Every row comes from one small tree of marks. Brackets hold a mark, then the marks that hang from it, in the order of their numbers. Every link used is in the known rows. Which tree was each row made from?
Known rows:
[K_353 K_7 K_307]: [ 9.9  2.8  0.8  7.4 26.7  2.0 -3.8  7.9  7.3  4.9 -0.1 -4.5 -2.6 -7.8
 -1.4 33.8 -1.1 -0.6 -0.2 -3.9 -3.9 -4.7  0.0  4.4 -4.2 -1.2 -3.2 -5.8]
[K_353 K_7 [K_195 K_307] K_361 K_537]: [-18.0   2.7 -21.7  11.1  23.8   0.2  16.4   9.1  10.6  27.3  -6.5   1.1
 -10.5 -13.1  -2.2  46.7 -22.3  -8.4   3.9  23.8  -4.9 -21.3   1.5  -6.9
   3.1 -23.0  11.2  -5.5]
[K_361 K_195]: [-7.9 -0.7  5.9 -3.7  3.9 -2.8 -5.3  6.1  8.6 10.3  4.8 -2.6 -6.1  2.7
 -0.3  2.9 -1.2  1.0 -2.6  5.0 -4.7  1.4  2.0  4.0 -3.4 -6.3 -5.4  3.4]
[K_353 K_361]: [ -5.7   1.4 -10.7   3.2   6.3  -0.9  -5.3  -3.4   3.4   1.6 -10.7  -0.8
  -6.7  -0.6  -1.1 -17.2  -8.2   3.1  -0.7   6.8   0.5  -5.2   1.7   3.0
  -1.6  -6.2   5.0   0.0]
[K_307 [K_195 K_361]]: [-15.7   0.8   5.1   1.0  -2.7  -6.1  -0.8   0.3   2.5  21.1  -1.0  -1.5
  10.5  -0.7  -1.3 -29.4   3.6  -0.8   2.6  -7.2   4.4   2.2  -2.0  -5.6
   9.4  -7.8  -4.4  -8.0]
[K_361 [K_195 K_307 [K_353 K_7 K_537]]]: [ -3.8   3.5 -16.0  12.5  27.1   0.2  15.6  15.7  -0.4  24.8   4.2  -1.8
   0.4 -15.1  -5.7  49.9 -13.1  -7.9  -0.7  10.3  -6.2  -5.6   1.1  -4.2
   6.2 -13.8   1.6  -1.7]
[K_361 K_195 [K_353 K_537]]: [-17.8  -3.2  -0.2  -3.8  -1.7  -4.7  12.7  18.1  -1.4  15.3   9.3   0.5
 -13.6  16.1  -1.9  18.0  -4.3   8.4  -3.3  18.1  -2.2  -1.1   0.5  -1.6
   1.2 -15.4   1.5  10.6]
[K_353 K_7 K_195 K_307 K_361]: [ -5.9   4.4  -4.5  11.0  25.1   2.7  10.4   2.3  18.1  16.2 -16.6  -2.5
 -13.3  -9.8  -0.6  31.3  -8.2  -2.7   2.8  11.3  -4.2 -13.7   2.7   3.2
  -5.3 -14.2   4.4  -8.7]
[K_307 K_195 K_361]: [ -7.1   0.8  -0.8  -8.5 -12.3 -13.3   6.7   4.7   9.8  13.9  -0.4  -0.9
  11.2   1.4  -0.7 -29.2  -3.8   2.1   2.7   1.9  -3.9  -3.3  -4.9   3.1
  -1.3  -1.7   6.6  -4.4]
[K_307 [K_195 K_353] K_361]: [ -1.6   3.7  -6.4  -0.1 -10.6 -12.7  27.0   1.2   1.5  13.9 -10.8   0.4
  17.4  -2.5  -3.3 -29.9   1.3  -1.6   1.3  -2.5  -0.8   1.7  -4.2  -0.1
   2.2   0.6   8.5  -7.5]
[K_353 [K_195 K_361] K_537]: [-28.0  -1.1  -3.6   3.8  -4.3  -0.9  26.8   0.7   0.1  33.7   2.9   5.8
  -0.5   0.7  -0.5  22.0  -5.9  -7.3   4.7   6.5   5.3  -6.4   0.2 -12.1
   6.7 -18.0  -2.9 -12.1]
[K_361 [K_353 K_7 K_195 K_537]]: [-20.7  -0.1  -0.4   3.9   1.1   0.5  31.5  12.9  -3.2  14.7  -4.4   3.9
 -15.0   6.8  -0.9  50.7  -5.8  -1.3  -0.8  10.9  -1.3 -14.8  -3.1  -7.6
   6.8 -17.6   8.2   3.9]
[K_353 K_7 [K_195 K_361] K_307 K_537]: [-18.9   1.8  -3.7  11.2  21.6   1.2  21.8   8.2   7.2  37.4   1.8   1.7
  -2.9  -5.4  -2.6  56.9  -6.6  -7.0   4.4   3.1   1.8 -11.5   0.1  -7.7
   3.5 -19.0  -6.3 -18.0]
[K_307 [K_361 [K_353 K_195 K_537]]]: [-21.8  -0.9  -8.3  -3.1 -15.1  -5.8  46.8  11.5   3.9  18.4  -5.6   7.2
  -6.8  16.5  -1.2  14.9  -8.2   1.0   2.5  20.8  -2.2 -18.2  -2.9  -5.0
   3.1 -15.3  13.3   2.3]
[K_307 [K_195 [K_353 K_537] K_361]]: [-19.8   1.5  -6.7   6.3  -3.5  -7.3  24.5   3.1 -10.4  33.8   1.3   1.9
  14.6  -3.0  -4.0  -8.2   1.3  -1.3   3.6  -6.3   8.2   8.6  -2.9 -12.8
  12.5 -11.9  -1.8 -14.2]
[K_307 [K_195 [K_353 K_361]]]: [ -7.3   4.5  -8.8   6.2   0.8  -6.6  12.4  -3.3  -0.7  14.2 -19.5  -1.6
   5.1  -6.6  -1.9 -33.9  -1.8   3.7   0.4   2.5   2.9   7.4  -0.4  -3.2
   2.9  -7.6   8.7  -5.4]
[K_307 K_195]: [ -6.9  -0.4   6.3  -4.6  -8.3 -11.5  -0.5   2.9   6.7  11.0   2.0  -2.7
   5.3   0.3   1.3 -12.2   3.1   4.2   2.3   0.9  -0.3   6.2  -2.1  -1.7
   0.4  -2.6   2.5  -1.9]
[K_361 K_195 [K_353 K_307 K_537]]: [ -9.3  -2.6   1.7   0.6  11.6  -4.8  15.6  23.6   9.5  18.4  10.5  -2.2
 -15.7  17.5  -2.1  36.4  -0.4  11.4  -0.4  19.7  -3.1   0.3   3.2   0.5
  -3.7 -14.2  -1.5   3.7]
[K_353 K_7 K_195 [K_307 K_361] K_537]: [-10.9   1.9 -11.5   2.4  13.6  -7.4  30.6  12.7  14.2  29.9   3.4   2.3
  -0.7  -2.8  -2.4  58.2 -12.1  -4.6   3.0  12.4  -7.2 -17.0  -2.6   1.9
  -5.1 -11.8   5.1 -13.6]
[K_353 K_7 [K_361 [K_195 K_307]] K_537]: [-17.8   2.3 -20.7   7.5  33.1  -2.7  -8.4  15.9  11.4  27.4   3.2  -3.4
 -12.1 -11.6  -4.8  32.8 -24.8  -1.8  -2.3  21.0  -8.9 -14.3   2.6   1.9
   0.0 -20.8   4.3   1.9]

Which tree is each row?
[ -9.9   2.0   6.7  10.2  10.2   5.0  24.3   1.4  14.9  21.4  -6.2  -0.3
  -1.0  -1.5  -0.2  12.6   3.8  -6.6   7.7   2.5   3.6  -5.5   3.9  -6.4
   2.6 -12.9  -7.7 -16.6]
[K_353 [K_195 K_361] K_307]
[ -9.2   2.0 -24.4   9.2   6.8  -2.3  21.5  -1.3 -11.6  17.0 -10.0   3.4
  -1.5  -2.5  -3.8   0.3 -10.3   2.9  -0.5   8.3   4.2   2.6   0.4  -5.0
   2.6  -9.1   7.1  -5.2]
[K_195 [K_353 K_361 K_537]]
[-14.5   1.1 -20.5   4.1  17.3  -3.7  -4.6   4.6  -4.4  18.5  -2.9   0.4
  -8.2  -5.0  -3.1  24.3 -19.3   0.3  -3.2   6.1  -2.0  -9.2  -2.3   1.4
  -0.5 -10.4   5.8  -0.7]
[K_353 K_7 K_361 K_537]
[-12.5   1.1 -13.3   5.1  34.2  -5.7  -8.2  15.7  12.9  31.5   4.0  -4.3
 -17.3  -2.4  -3.6  43.0 -17.0   5.4  -3.6  16.1  -7.4  -6.0   1.6   7.5
  -8.4 -16.7  -2.2  -4.1]
[K_353 K_7 K_307 [K_361 K_195] K_537]
[  0.9   5.4 -10.8  20.5  16.3   9.9  23.2  -0.4  -3.2   8.6 -12.0   0.3
  12.1 -14.0  -5.9 -18.3  -1.0 -12.4   5.4  -5.5   4.6  -7.3   4.1 -11.4
  15.3  -7.5  -3.3 -10.6]
[K_195 K_307 K_353 K_361]
[-12.5   4.0 -14.7  15.6  18.2   4.1  20.2   2.1 -19.2  24.0  -3.9   3.2
   6.9 -10.2  -6.7  18.5  -6.5  -9.1  -1.6 -13.0   5.2  -5.2  -3.0  -9.1
  12.9  -9.1  -3.4 -12.4]
[K_195 [K_353 K_7 K_537] K_361]
[ 0.2  2.5 -7.7 10.2 28.6 -2.5 15.6 16.5  1.4 26.7  5.2 -3.0 -3.8 -6.4
 -5.1 61.0 -5.3 -0.6 -2.5  4.6 -5.3  3.6  1.0  1.9 -2.6 -9.5 -5.1 -8.6]
[K_361 [K_195 [K_353 K_7 K_307 K_537]]]
[  5.2   4.3 -20.8  16.3  24.7   2.3  19.1  10.2  -8.4  15.4   0.7   0.3
   6.0 -15.8  -5.6  43.4 -11.2  -8.6   1.1   4.7  -2.4  -7.3  -0.7  -8.6
  10.0  -6.9   5.7  -5.9]
[K_195 K_307 [K_353 K_7 K_537]]
[ -2.0   0.0  11.3   6.6   3.5   2.5  34.8   9.4  15.1   2.3 -10.5  -0.7
 -13.0  11.1   1.3  24.9   8.7   4.9   4.3  15.1   0.4  -8.4   3.5  -4.4
  -0.8 -12.6   4.5  -1.1]
[K_361 [K_353 K_195 K_307]]
[ -7.0   1.4  -2.7   7.2  12.2  -0.2  19.9   1.0  20.9  15.0 -14.7  -1.1
 -12.0  -1.3   1.1  14.7  -3.4   1.2   5.7  17.2  -0.8  -5.9   5.0   0.7
  -7.4 -13.9   4.3  -9.4]
[K_353 K_195 K_307 K_361]
[  3.4   2.5 -19.7   7.5   9.3  -5.1  39.7   7.6   0.5  20.5   0.6   2.7
   8.6   1.1  -5.3  19.8  -6.1   0.4   3.6   7.1  -1.0  -1.1  -0.3   0.1
  -2.1  -1.6   3.0 -13.2]
[K_195 [K_353 [K_307 K_361] K_537]]
[  4.9   3.8  -3.6  18.6  17.3   7.4  21.2   0.4  -2.0  12.4  -9.5  -1.1
   6.3  -6.7  -4.6  -9.4   7.0  -4.0   5.3 -10.3   6.1   2.9   4.1  -5.4
   5.9  -2.8  -7.8 -16.9]
[K_195 [K_353 K_307] K_361]
[  0.1   5.4 -29.1  12.9  21.0  -1.9  29.7  11.1  -4.5  17.8  -3.4   2.2
  11.4 -14.5  -8.0  29.3 -17.8 -10.1   2.1   5.6  -6.1 -18.9  -2.6  -3.6
   7.2  -5.9  10.4  -6.6]
[K_195 [K_307 K_361] [K_353 K_7 K_537]]
[ -6.0   2.3  -8.4   4.2   0.1  -0.2  30.5   6.1  20.2  12.8  -6.9   2.2
   3.8  -6.1  -1.1   5.6  -9.7 -11.0   8.0  17.9  -6.6 -20.7   1.9  -2.4
   1.3  -9.6   9.3  -4.7]
[K_353 [K_195 [K_307 K_361]]]
[-10.2   2.9   2.5  10.7  13.0   9.7   6.3   6.9  -8.0   1.1 -11.6  -0.2
  -4.7   3.0  -4.6 -11.3  -0.5  -3.2  -2.7 -12.0   2.9 -17.2  -2.0  -3.7
  14.4  -8.4  -0.7   1.7]
[K_195 [K_361 [K_353 K_7]]]
[ 2.5 -0.1 11.2  2.7  3.2 -7.9 13.0 15.9 13.4  5.6 -2.3 -5.6 -2.7 11.3
  0.1 -1.7 10.5 12.2  3.1  7.9  0.3  4.6  0.3 -2.1  0.3 -7.1  4.0  0.8]
[K_361 [K_353 [K_307 K_195]]]
[ -8.8   2.2  -7.5   5.1   6.6 -12.4  17.1   7.9 -11.5  26.1   1.1   0.0
   8.9  -9.5  -3.6  29.9  -4.1  -1.1  -1.9  -2.1   0.0   5.7  -5.9  -6.9
   6.5  -7.1   4.9  -7.2]
[K_307 [K_195 [K_353 K_7 K_537]]]
[  0.4   6.6 -16.3  14.1  21.6   4.7   8.7  -3.9  -8.0   3.4 -22.6  -0.7
  -2.6 -14.3  -4.7  -4.0  -8.6  -4.9  -4.5  -6.1  -0.4  -7.5  -0.3   1.5
   3.9  -4.2   7.8  -3.2]
[K_195 [K_353 K_7 K_361]]
[ -9.9   0.9 -11.7  -1.7  21.9 -10.4   5.0  19.9  12.9  31.5  13.0  -2.1
  -5.0   0.9  -4.5  44.6 -15.9   0.6  -2.3  10.7 -10.4 -11.2  -1.6  10.6
  -8.9  -9.3  -1.9  -7.3]
[K_353 K_7 [K_307 [K_361 K_195]] K_537]
[ -1.6   1.9 -16.6   1.9  20.7  -8.2  13.1  13.5   6.8  22.2   8.5   0.1
   2.1  -2.2  -4.4  43.2 -13.8  -1.0   0.3   4.3  -6.4 -13.3  -3.7   6.4
  -5.6  -2.8   2.4  -9.0]
[K_353 K_7 [K_307 K_361] K_537]
[ -9.1   0.7   2.0  -6.3 -15.7 -11.7  18.7  12.2   8.5   6.1  -7.5  -0.3
   4.1  11.8  -2.0 -35.7   0.5   7.3   0.6   6.6  -2.5  -7.7  -4.4   1.5
   4.1  -4.2  13.2   4.7]
[K_307 K_195 [K_361 K_353]]
[-17.9   0.0  -4.5   1.8   4.8  -3.1  21.0   4.9  -0.9  24.1   1.8   3.5
  -6.9  -3.6   0.1  58.6 -10.1  -6.3   0.3   7.5  -3.3 -10.3  -3.4  -5.6
   2.3 -13.5   3.6  -5.8]
[K_353 K_7 K_195 K_537]
[ 0.0  0.2 -9.0  5.8 25.6 -4.2  2.4 12.8  1.4 19.1 10.3 -1.9 -3.9 -3.4
 -2.3 58.9 -7.2  2.0  0.8  3.0 -3.0 -3.8 -1.2  0.8 -3.0 -4.9 -2.2 -6.8]
[K_353 K_7 K_307 K_537]
[-13.7   2.9 -18.0   5.7  12.1  -5.2  30.1  13.1  13.5  27.1   1.3   3.9
   2.9 -10.3  -3.5  47.4 -20.6 -11.8   4.8  18.3  -8.8 -27.5  -2.6  -3.2
   3.4 -14.5  11.0  -6.4]
[K_353 K_7 [K_195 [K_307 K_361]] K_537]
[-11.2   0.3   1.4  -4.8  -4.1  -2.4  13.3  14.8   8.4   5.0  -4.4   0.4
  -8.7  14.9  -3.1 -24.3  -3.7   5.3  -3.8  11.8  -6.6 -12.4  -0.5   6.8
  -0.4  -7.8   4.9  10.0]
[K_307 [K_361 K_195 K_353]]
[ -2.7   2.1 -22.3  14.1  18.8  -4.9  23.6   3.5  -1.0  21.0  -7.3   0.4
  -3.4  -2.0  -4.3  17.7  -7.3   5.3   2.8  10.8   2.9   5.6   3.1  -2.8
  -3.8  -9.6   3.8 -11.6]
[K_195 [K_353 K_307 K_361 K_537]]
[ 1.1  1.0 -1.5 -3.1 12.2 -6.1  5.0 13.1 21.1 16.1  4.1 -3.6 -1.8  5.9
 -2.5  1.3 -3.4  2.4  0.7 10.4 -8.6 -5.0  2.4 12.5 -9.7 -4.1 -3.2 -4.7]
[K_353 [K_307 [K_361 K_195]]]
[ -7.9  -0.5 -17.9   6.0  18.4  -6.6   5.1   7.3   7.6  20.8   2.5  -0.7
  -7.7   3.0  -1.8  23.7 -11.7   8.1   2.7  16.8   0.0  -0.5   3.0   1.6
  -5.6 -10.9   2.2  -7.4]
[K_353 K_307 K_361 K_537]
[-11.1   3.3 -16.4   0.9   1.0 -15.0  25.8   8.9  -7.6  28.1  -3.3   2.0
  14.5  -6.9  -5.2  12.2 -10.9  -2.8  -1.3  -2.4  -3.0  -4.7  -8.5  -1.5
   4.4  -4.4  10.1  -9.3]
[K_307 [K_195 [K_353 K_7 K_537]] K_361]
[-16.3   1.4  -2.4   7.4  21.9  -9.3   2.8  13.4   5.3  39.3  12.4  -3.8
   6.9  -6.5  -3.6  32.0  -4.6  -0.5   2.8  -4.0   1.7   0.8  -3.4  -5.2
   5.5 -13.0  -7.2 -15.7]
[K_353 K_7 [K_307 [K_195 K_361]] K_537]
[ -1.0   2.6   2.9   8.0  23.5   5.6   0.8  21.6   9.3   1.9  -3.8  -5.1
 -13.4  -3.7  -4.1  15.7  -6.7  -1.5  -3.0  11.6  -8.7 -17.4   2.4   0.9
   6.5 -13.7   4.7  12.7]
[K_361 [K_195 K_307] [K_353 K_7]]
[-13.5   1.5 -11.4   3.8  23.1 -14.9  -3.4  12.7  10.4  32.0   3.2  -4.8
  -3.2  -3.9  -2.4  32.0 -11.7   7.5  -0.2  12.1  -2.7  -0.5  -2.2   1.3
  -5.8 -14.5   4.7  -9.2]
[K_353 K_7 [K_307 K_195] K_361 K_537]
[-12.2   3.4  -0.3   2.0  -1.8   1.9  33.1   8.3   7.4   4.9 -17.1   2.6
  -7.7   4.9  -2.2  10.0  -5.4  -4.8  -0.8   6.1  -5.9 -26.6  -4.0   1.2
   4.8 -10.3  12.8   4.3]
[K_307 [K_361 [K_353 K_7 K_195]]]
[ -4.5   1.6  -1.7   2.5  12.4 -11.0  -3.1   4.8  19.9  16.1  -5.8  -6.0
  -1.9  -0.8  -0.2 -10.9  -0.9   9.8   3.4  10.8   0.1   5.4   1.7   3.1
  -5.6  -9.6   3.8  -9.2]
[K_353 [K_307 K_195] K_361]
[ -7.2  -0.2   1.7   2.9  15.0 -12.6  11.5  22.9   5.4  19.4   5.7  -4.1
  -4.4   7.5  -2.1  42.6   0.2  10.6  -0.3   8.2  -1.1  -1.5  -3.9  -2.4
   3.3 -12.8   5.0   0.0]
[K_361 [K_353 K_7 [K_307 K_195] K_537]]
[ 1.8  2.0 11.0  4.8 14.6 -4.6  4.6 17.7 10.9  6.1 -3.8 -6.6 -4.8  3.5
 -1.5 14.7  6.5  8.1 -0.7  0.8 -2.8 -3.2 -2.8  0.9  3.5 -7.0  4.6  1.0]
[K_361 [K_353 K_7 [K_307 K_195]]]
